Every row comes from one small tree of marks. Brackets hold a mark, then the marks that hang from it, in alphabetical order. Every link used is in the known rows. Which tree was each row made from?
Known rows
(zosof (sotot betop rosoka)): [-4.78  0.25 -3.59  0.30  1.73  2.43  3.16 -1.72 -2.64 -2.41  1.89 -1.21
 -1.28  0.15 -1.94 -4.42  2.88 -3.92 -1.22 -0.34]
(rosoka (sotot betop sezo vasa zosof)): [ 0.41 -2.10 -0.25 -2.92  2.62  2.15 -1.12 -1.43 -3.60  0.63  0.86 -0.92
  6.83 -1.35 -0.17  2.80 -1.08  2.37  1.36  0.99]
(betop (sotot vasa zosof)): [ 3.44 -2.31 -4.22  0.53 -2.92 -3.90 -2.48  1.16  3.06  3.15 -0.67 -0.53
  0.87 -2.03 -0.41 -1.09 -2.36 -0.06  5.23 -3.17]
(bonug (vasa (sotot betop sezo zosof))): [ 1.59  4.66  2.28 -0.60 -1.27 -0.75 -1.43 -1.25 -1.34 -2.84 -2.53  3.88
  0.19 -1.04  2.88  4.66 -1.36 -0.33  0.68  2.48]
(bofen (sotot vasa)): [ 1.15  1.45 -3.85 -0.78  0.95  1.47 -1.55  1.22  5.07  6.08  1.63 -0.41
 -1.26  0.25 -3.72  1.64 -0.72  3.01 -0.85  0.34]
(zosof (sotot betop sezo vasa)): [-2.01 -0.72 -4.87  2.39  3.56  1.69  0.46  0.60 -2.36  0.21  0.56  2.53
  4.66 -3.56 -7.81  0.79  1.95  1.10 -2.61 -0.89]
(vasa (sotot rosoka)): [-0.14  2.51  2.49  0.63 -0.81 -1.82  0.69  0.24  1.96  0.18  0.97 -1.26
 -6.48  4.36  4.52 -3.56 -0.22 -0.89 -2.35 -1.97]
(vasa (sotot betop sezo zosof)): [ 1.93  2.24  3.82 -1.22  1.04 -1.29 -0.25  0.01 -2.95 -4.12 -0.26  1.85
  2.72  0.46  2.41  1.33  0.25  1.17 -0.60  0.70]
(sotot betop zosof): [-1.25  0.34 -1.34 -2.38  1.34  1.88  1.68  0.62  0.44 -3.29  0.17 -3.63
  0.62  1.01 -0.19 -2.14 -0.50 -1.35  3.17  1.46]
(betop sotot): [ 0.05 -1.62 -6.11  1.43  2.10 -1.41 -3.19  3.84  3.79  3.37 -1.69 -0.76
 -4.67  0.29 -1.59 -2.44 -0.22  1.41  2.83 -5.02]
(sezo (sotot betop rosoka vasa zosof)): [-1.88 -0.73  4.30 -0.60 -5.09  1.75  2.97 -0.79 -0.44 -0.36  2.35 -0.20
  0.50  0.35  0.88  0.57 -0.73 -0.01  1.35  4.34]
(zosof (sotot betop vasa)): [-3.63  0.49 -8.11  1.55  2.73  2.82  2.07  0.21 -0.17  1.81  2.84  0.05
  1.91 -1.39 -6.76 -2.37  0.59  0.65 -0.18 -1.46]
(vasa sotot): [-0.61  2.70 -1.56  0.50  1.69 -1.58 -0.51  2.78  4.07  2.20  1.21 -1.05
 -6.14  4.31  0.36 -3.57 -2.42  1.81 -1.34 -3.53]
(vasa (sotot betop rosoka)): [-1.27  3.51  2.39  0.07  0.93  1.10  2.39 -1.13 -1.13 -2.23  2.28 -0.09
 -3.18  3.26  4.17 -1.04  2.90  0.81 -1.31  0.05]
(betop (sotot vasa)): [ 1.88 -1.74 -6.54  2.35  0.60 -1.84 -2.66  3.00  4.38  5.35 -0.42  0.28
 -1.91 -1.17 -3.05 -0.44 -0.21  2.45  3.05 -4.66]
(rosoka (sotot betop vasa)): [-3.27 -0.98 -6.00 -1.58  4.84  5.32  0.21  0.29 -0.13  3.96  3.32 -2.61
  1.51  1.88 -2.28  0.32 -0.15  4.58  1.50 -0.95]
(sezo sotot): [-4.88 -1.17 -1.62  1.53 -0.15  1.92 -0.66  5.54  5.37  4.56  0.44 -1.53
 -7.97  4.30 -3.90 -3.31 -3.88  2.45 -0.75 -1.12]
(vasa (sotot rosoka sezo zosof)): [ 3.42  1.08  8.08 -0.66 -3.21 -4.79 -0.61 -1.60 -1.52 -3.91 -1.42  0.64
 -1.49  1.39  6.26 -0.91 -0.77 -3.49 -2.64 -0.33]
(zosof (sotot betop rosoka vasa)): [-2.86  0.31 -4.08  0.97  0.16  2.04  3.23 -2.37 -1.98 -0.37  2.78 -0.10
  1.37 -1.43 -3.51 -2.67  2.85 -2.52 -1.22  0.08]

Which tree is each row?
[-3.66 -0.33  1.77  1.49 -2.15  3.83  2.71  0.86  0.77  2.15  1.95  0.24
 -2.09  1.48 -1.87  0.84  1.13  2.83 -0.78  2.72] : (sezo (sotot betop rosoka vasa))
[-3.27 -1.47 -2.87 -4.52  3.24  3.85  0.06 -0.74 -1.92  0.01  2.17 -4.32
  1.20  2.35  2.08 -2.51 -1.75  0.70  3.89 -0.10] : (rosoka (sotot betop zosof))
[ 0.30  4.93  3.76  1.33 -0.25  0.54 -0.18 -2.12 -1.99 -2.65 -2.92  4.35
 -3.06 -0.33  3.98  5.21  2.46 -0.51 -2.69  2.91] : (bonug (vasa (sotot betop rosoka sezo)))
[ 1.48  4.39  3.12 -1.36 -6.22 -3.53 -0.37 -2.85  2.58 -0.69 -1.45 -0.19
 -6.52  1.98  7.47 -1.05 -3.67 -5.26  1.26  1.42] : (bonug (vasa (sotot rosoka zosof)))
[ 2.58  2.30  8.09 -1.36 -1.22 -1.89  1.09 -2.67 -4.81 -6.22 -0.13  1.52
  2.20  0.33  5.64  1.39  2.29 -1.65 -1.85  2.23] : (vasa (sotot betop rosoka sezo zosof))
[ 2.55 -2.13 -2.68  2.12 -2.07 -2.61 -1.18  0.40  2.43  3.15 -1.20  0.13
 -2.26 -1.64  0.70 -0.34  1.62 -0.15  1.40 -3.22] : (betop (sotot rosoka vasa))
[ 0.54  0.34 -2.05 -1.49  0.11  1.40  1.88  0.06  1.17 -1.50  1.11 -2.37
  3.35 -0.24 -1.46 -0.12 -0.84 -0.29  3.35  1.85] : (sotot betop vasa zosof)
[-2.69 -0.42  0.19 -0.33 -2.95  2.43  1.48  1.76  1.20  1.91  2.40 -0.24
  0.89  0.42 -2.98  0.54 -2.74  2.96  2.66  2.87] : (sezo (sotot betop vasa zosof))
[ 4.33 -3.35  3.57 -0.16 -2.90 -4.97 -2.98 -0.74 -1.50 -2.68 -4.31  0.93
  0.16 -2.86  3.98  0.14  1.49 -3.65  1.52 -1.40] : (betop (sotot rosoka sezo zosof))
[-0.84 -1.77 -4.92  2.75  1.97 -1.03 -1.41  1.50  0.97  2.80 -0.20  1.63
  1.11 -2.29 -7.57 -1.40 -1.07 -0.70 -4.03 -2.86] : (zosof (sotot sezo vasa))
[ 5.96 -3.40  3.32  1.04 -4.52 -5.45 -2.50 -1.12 -0.95 -0.56 -3.36  1.91
  3.03 -4.42  3.04  2.00  0.86 -2.31  1.31 -1.00] : (betop (sotot rosoka sezo vasa zosof))
[ 2.70 -0.98  5.29 -0.52 -1.67 -0.24  1.82 -2.47 -2.73 -5.07 -1.58  0.13
  5.76 -2.77  1.45  2.99  2.48 -2.54 -0.47  3.95] : (sotot betop rosoka sezo vasa zosof)
[ 1.33 -3.56 -0.18 -2.19  0.90 -1.12 -2.87 -0.01 -0.29  3.06 -0.36 -1.84
  3.50 -0.36  0.10  0.49 -3.88  0.49  0.42 -1.32] : (rosoka (sotot sezo vasa zosof))
[ 1.76  1.50  5.69  1.36  0.37 -3.02 -0.69  0.60 -0.14 -1.19 -1.18  1.41
 -4.13  1.89  3.71 -0.38  0.85 -0.86 -4.94 -1.19] : (vasa (sotot rosoka sezo))
[-1.41 -1.95 -2.96 -0.54  6.06  4.11 -1.41  0.12 -2.62  2.71  0.55 -0.20
  4.07 -0.55 -2.84  3.56  1.27  4.92 -1.21 -0.58] : (rosoka (sotot betop sezo vasa))
[ 2.10 -0.42  1.06 -0.63  0.80  0.38  0.63  0.08 -0.95 -3.04 -1.34  0.14
  6.08 -2.75 -2.27  3.08  0.46  0.25  0.66  2.62] : (sotot betop sezo vasa zosof)
[-1.37 -0.57 -1.01  2.30  1.08  0.85  1.70 -2.30 -4.49 -1.89  0.52  2.42
  4.27 -3.54 -3.75  0.78  3.99 -2.14 -4.18  0.79] : (zosof (sotot betop rosoka sezo vasa))
[-0.84  0.68 -0.36  0.31  0.98  2.61  3.21 -0.99  0.51 -0.96  0.84 -1.96
  0.18  0.48 -0.63  0.29  3.07 -0.56 -0.16  1.90] : (sotot betop rosoka vasa)
[ 0.33  3.52  0.85 -1.76  0.12 -0.29  1.37 -0.05 -0.71 -2.60  2.31 -0.70
 -0.13  2.55  3.09 -1.88 -1.19  0.63  2.19  0.12] : (vasa (sotot betop zosof))
[-2.64 -1.50  1.91  2.09 -4.01  0.59  0.88  2.13  4.31  4.58  1.09 -0.70
 -5.78  2.30 -1.67 -1.35 -2.12  1.34 -1.53  0.55] : (sezo (sotot rosoka vasa))
[ 3.50 -2.70 -3.65  3.23  1.01 -2.88 -4.22  2.99  1.94  3.67 -3.09  3.05
  0.84 -3.51 -3.64  2.76  1.00  3.05  0.14 -3.85] : (betop (sotot sezo vasa))
[-0.37 -3.42  0.62 -3.18  2.25 -0.25 -2.91  0.74 -0.72  1.11 -1.52 -2.74
  0.58  1.16  1.61 -1.83 -3.77 -0.87  0.48 -1.30] : (rosoka (sotot sezo zosof))
[-0.60 -0.22  2.95 -2.82 -1.01  1.16  3.08 -1.88 -1.25 -5.48 -0.10 -3.45
  0.14  0.90  3.64 -2.23  1.20 -4.55  2.13  2.98] : (sotot betop rosoka zosof)
[ 0.23 -0.42 -1.21  1.51  4.36  2.47  0.32  1.84  0.29 -0.68 -1.14  1.13
  3.50 -1.60 -4.97  3.80  2.34  3.02 -1.82  0.99] : (sotot betop sezo vasa)
[ 3.27  3.23  6.74 -0.08 -5.35 -4.64 -1.73 -2.51  0.43 -2.46 -4.05  2.67
 -3.75  0.08  6.99  2.02 -2.50 -4.96 -1.37  2.07] : (bonug (vasa (sotot rosoka sezo zosof)))
